Each row comes from the steps of one path. Every step used is in the known rows, and no mark comes twice. Write the path behind each row, first mark first.
Known rows
sotar -> vofed -> kasip -> kirek: -.13	.31	-.20	.02	-.22	.10	-.17	.14	.02	-.06	.26	-.14	.23	.08	-.03	.05	-.23	-.01	.14	-.09	.04	-.17	.10	-.16	-.01	-.18
sotar -> vofed -> dozor -> kirek -> teki -> vege: -.20	.42	-.21	.11	-.04	.02	-.05	-.51	-.11	-.07	.22	-.20	.06	-.19	.12	.14	.11	-.01	-.01	-.03	-.23	-.06	-.22	-.08	-.04	-.13
vofed -> kasip -> kirek: -.02	.13	-.15	.06	-.22	.13	-.12	.13	-.08	-.01	.18	-.09	.30	-.05	-.01	.05	-.18	-.05	.12	-.10	.03	-.20	.04	-.15	.01	-.22
kasip -> kirek -> teki -> dozor -> vofed: .09	-.16	-.28	.03	.04	-.06	-.09	-.04	.09	-.11	.21	-.14	.28	-.11	.16	.11	-.07	.01	.23	-.11	.10	-.16	-.20	-.03	.13	-.31
dozor -> kirek: -.15	.05	-.15	-.09	.04	.02	-.06	-.19	-.08	-.03	.12	.01	.12	-.03	.02	.17	-.05	-.18	-.11	-.09	-.14	-.07	-.26	-.12	.02	-.29
vofed -> kasip -> kirek -> teki: .23	.11	-.12	.19	-.18	.00	-.19	.01	-.03	-.04	.09	-.09	.25	-.03	.11	.01	-.10	.06	.09	-.07	-.01	-.27	-.05	-.14	-.03	-.22
natu -> teki -> dozor -> kirek: -.03	-.06	-.13	-.03	.08	.09	.00	-.14	-.06	-.03	.21	-.05	.10	-.07	-.07	.03	.01	-.19	-.05	-.07	-.13	-.10	-.22	-.04	.02	-.23
kirek -> teki -> dozor: -.02	.04	.01	.12	-.07	-.03	.03	-.21	-.07	-.01	.12	-.07	.22	-.32	.18	.20	.01	.04	.19	-.05	.04	-.18	-.22	-.01	-.01	-.31
sotar -> vofed -> kasip -> kirek -> dozor: .04	.28	-.14	.08	-.18	-.14	-.09	.16	.00	-.11	.34	-.15	.27	-.07	.07	.08	-.12	.04	.16	-.03	.00	-.27	.03	-.14	-.02	-.30
sotar -> vofed -> kasip -> kirek -> teki -> vege: -.13	.49	-.18	.08	-.21	.01	-.09	-.28	-.10	-.04	.18	-.23	.14	-.06	.12	.05	.03	.04	.08	-.08	-.14	-.15	-.04	-.16	-.03	-.15
kasip -> kirek -> dozor -> vofed: .09	-.07	-.30	-.11	.03	-.19	-.06	.07	.06	-.14	.27	-.09	.34	-.01	.12	.19	-.13	.01	.17	-.11	.06	-.18	-.14	-.11	.13	-.36
kasip -> kirek -> teki -> natu: .02	.23	-.47	.04	.08	-.10	-.06	-.20	-.07	.04	.17	-.05	.23	-.23	.21	.13	-.12	-.07	.07	-.06	-.16	-.19	-.16	-.14	.00	-.23
natu -> teki -> dozor -> kirek -> kasip: -.06	-.01	-.10	-.02	.24	.03	.01	.00	-.05	-.09	.15	-.09	.23	-.03	.11	.14	.11	-.11	.09	-.08	-.08	-.07	-.29	-.13	.01	-.17
natu -> teki: -.03	.13	-.07	-.23	-.03	.03	.04	-.15	-.12	-.01	.04	.10	.21	.19	-.14	.19	-.16	.04	.05	-.13	-.06	-.09	.01	-.12	-.03	-.18
natu -> teki -> vege: -.24	.34	-.10	-.23	-.09	.06	.14	-.41	-.25	.02	.08	-.04	.16	.02	-.07	.19	.03	.00	.02	-.13	-.17	-.01	-.03	-.15	-.01	-.15
kasip -> kirek -> teki -> dozor -> vofed -> sotar: .08	-.13	-.25	.16	-.14	.15	-.12	-.09	.22	-.06	.14	-.09	.30	.06	.22	.28	-.05	.06	.19	-.06	.07	-.20	-.21	-.02	.02	-.30
kirek -> dozor -> teki: .04	.01	-.17	.16	.01	-.26	-.02	-.12	-.06	.01	.19	-.08	.22	-.28	.17	.22	-.07	.03	-.02	.00	-.18	-.12	-.21	-.12	-.03	-.33
sotar -> vofed: -.41	.47	-.14	-.21	-.08	-.04	-.04	-.16	.03	-.07	.18	-.01	.15	.11	.02	.32	-.24	.06	.13	-.10	.03	-.04	-.03	-.15	-.03	-.24
natu -> teki -> kirek: .06	.10	-.17	-.15	-.09	.02	.01	-.01	-.08	.01	.16	.09	.11	.29	-.06	.15	-.01	-.14	-.05	-.17	.12	-.15	-.09	-.14	-.06	-.25
teki -> dozor -> vofed: -.20	-.13	-.25	-.13	.04	-.02	.03	-.16	.01	-.09	.19	-.09	.33	-.15	.06	.22	-.10	-.02	.28	-.13	.08	-.04	-.17	-.03	.14	-.34
kasip -> kirek: -.04	.14	-.10	-.05	-.10	.04	-.06	.10	-.05	.02	.17	-.03	.22	-.04	.09	.21	-.18	-.05	.04	-.10	.12	-.19	-.11	-.12	.01	-.26
kirek -> dozor: -.05	.16	-.03	-.04	-.07	-.22	.08	-.12	-.12	-.06	.17	.01	.29	-.20	.13	.32	-.07	.05	.13	-.05	-.03	-.20	-.14	-.12	-.01	-.39

Which path is each row?
.11	.01	-.06	.25	-.16	.05	-.07	.00	-.04	-.01	.20	-.17	.25	-.30	.14	.03	.00	.00	.21	-.04	.05	-.26	-.11	-.03	-.01	-.25 => vofed -> kasip -> kirek -> teki -> dozor
-.03	.04	-.26	.20	.13	-.01	-.05	.06	-.04	-.03	.21	-.12	.26	-.14	.25	.26	.09	-.07	.10	-.07	.10	-.07	-.31	-.15	-.06	-.17 => vofed -> dozor -> teki -> kirek -> kasip
-.32	.26	-.19	.03	-.06	-.04	.07	-.44	-.21	.08	.12	-.15	.15	-.30	.12	.22	.04	-.04	-.04	-.07	-.25	.03	-.21	-.16	.00	-.21 => dozor -> teki -> vege
.20	.11	-.08	.10	-.08	-.06	-.15	-.02	-.02	-.02	.09	-.04	.20	-.02	.20	.14	-.10	.05	.03	-.07	.05	-.26	-.17	-.11	-.03	-.26 => kasip -> kirek -> teki
-.05	-.02	-.29	-.03	-.13	-.09	-.06	-.09	-.04	-.16	.16	-.12	.43	-.05	-.05	.09	-.11	.04	.27	-.11	-.11	-.12	.05	-.16	.10	-.33 => kirek -> dozor -> vofed -> kasip
-.15	-.02	-.26	-.06	-.14	.15	-.06	-.22	.15	-.06	.04	.03	.33	.19	.12	.43	-.14	.06	.16	-.11	.00	-.07	-.15	-.10	.03	-.32 => dozor -> vofed -> sotar
.13	.03	-.16	.22	.02	.02	-.16	-.27	-.03	-.08	.14	-.06	.14	-.20	.12	.13	.00	-.01	-.02	-.01	-.13	-.15	-.28	-.04	-.04	-.19 => vofed -> dozor -> kirek -> teki
-.15	.08	-.12	-.06	.21	-.01	-.04	-.03	-.07	-.10	.07	-.05	.25	.00	.18	.24	.04	-.10	.05	-.10	-.09	-.05	-.33	-.21	.02	-.22 => dozor -> kirek -> kasip
-.10	.26	-.44	-.02	.09	-.13	.00	-.39	-.11	.03	.10	.00	.25	-.26	.17	.21	-.09	-.03	.11	-.08	-.22	-.12	-.17	-.14	-.01	-.27 => kirek -> teki -> natu
-.13	.17	-.30	.17	.13	-.04	-.08	.08	.03	-.07	.28	-.14	.21	-.04	.24	.26	.04	-.04	.12	-.05	.10	-.04	-.26	-.15	-.08	-.14 => sotar -> vofed -> dozor -> teki -> kirek -> kasip
-.09	.03	-.01	-.08	-.04	.08	.12	-.14	-.09	.01	.16	-.01	.22	-.13	-.06	.17	-.05	-.01	.18	-.09	.02	-.11	-.07	-.02	-.01	-.23 => natu -> teki -> dozor
.00	-.06	-.29	.07	-.15	.12	-.12	.15	.01	-.07	.26	-.19	.36	-.10	-.01	-.01	-.14	-.06	.24	-.12	.08	-.17	.00	-.09	.10	-.25 => teki -> dozor -> vofed -> kasip -> kirek
-.07	-.10	-.29	-.05	-.12	.10	-.03	-.09	-.04	-.12	.16	-.13	.39	.00	-.17	.00	-.11	.00	.31	-.14	-.06	-.06	.09	-.09	.10	-.23 => natu -> teki -> dozor -> vofed -> kasip
-.03	-.05	-.27	-.16	.04	-.23	.00	-.12	.01	-.15	.19	-.04	.36	-.02	.10	.27	-.11	.06	.20	-.12	-.01	-.11	-.15	-.11	.12	-.40 => kirek -> dozor -> vofed
-.02	.14	-.57	.12	.14	-.24	-.01	-.13	-.06	.07	.32	-.13	.24	-.42	.19	.13	-.11	-.11	.01	.00	-.29	-.14	-.19	-.15	.00	-.27 => kasip -> kirek -> dozor -> teki -> natu
.19	.10	-.12	-.05	-.07	-.20	.05	.04	-.09	-.05	.26	.03	.17	.11	.05	.18	.05	-.07	.01	-.10	.05	-.25	-.12	-.12	-.06	-.35 => natu -> teki -> kirek -> dozor
.06	-.05	-.27	.05	-.15	.03	-.09	-.02	.17	-.10	.17	-.05	.34	.13	.20	.35	-.10	.06	.14	-.06	.02	-.21	-.16	-.09	.03	-.35 => kasip -> kirek -> dozor -> vofed -> sotar
-.15	.06	-.16	.09	.21	.08	-.04	-.06	-.07	-.11	.15	-.10	.28	-.16	.15	.27	.05	-.07	.12	-.04	-.05	-.03	-.31	-.11	.00	-.14 => vofed -> dozor -> kirek -> kasip
-.17	.35	-.07	-.01	-.12	-.05	.06	-.50	-.21	.01	.03	-.10	.16	-.19	.17	.23	.09	.05	.05	-.10	-.17	-.09	-.19	-.15	-.02	-.23 => kirek -> teki -> vege
.04	-.04	-.30	.04	-.16	.00	-.05	-.09	.16	-.10	.18	-.01	.30	.20	.20	.38	-.01	.01	.12	-.10	.05	-.19	-.20	-.09	.00	-.40 => teki -> kirek -> dozor -> vofed -> sotar
-.07	-.15	-.27	-.18	.08	.01	.04	-.13	.02	-.10	.18	-.05	.30	.03	-.06	.15	-.11	.00	.24	-.14	.03	-.05	-.09	-.03	.13	-.27 => natu -> teki -> dozor -> vofed
-.03	-.03	-.24	.00	-.14	.00	-.04	-.16	.14	-.11	.11	.00	.35	.11	.18	.42	-.08	.10	.18	-.07	-.03	-.15	-.16	-.08	.02	-.37 => kirek -> dozor -> vofed -> sotar
-.09	.14	-.37	.21	-.06	.01	-.10	-.05	.03	.00	.36	-.11	.08	-.10	.10	.18	-.05	-.11	-.03	-.04	.08	-.08	-.19	-.06	-.10	-.20 => sotar -> vofed -> dozor -> teki -> kirek
-.11	.00	-.25	.26	.00	.03	-.05	-.21	-.08	.02	.21	-.10	.23	-.41	.07	.25	-.14	.04	.05	.02	-.11	-.01	-.17	-.02	-.04	-.15 => vofed -> dozor -> teki
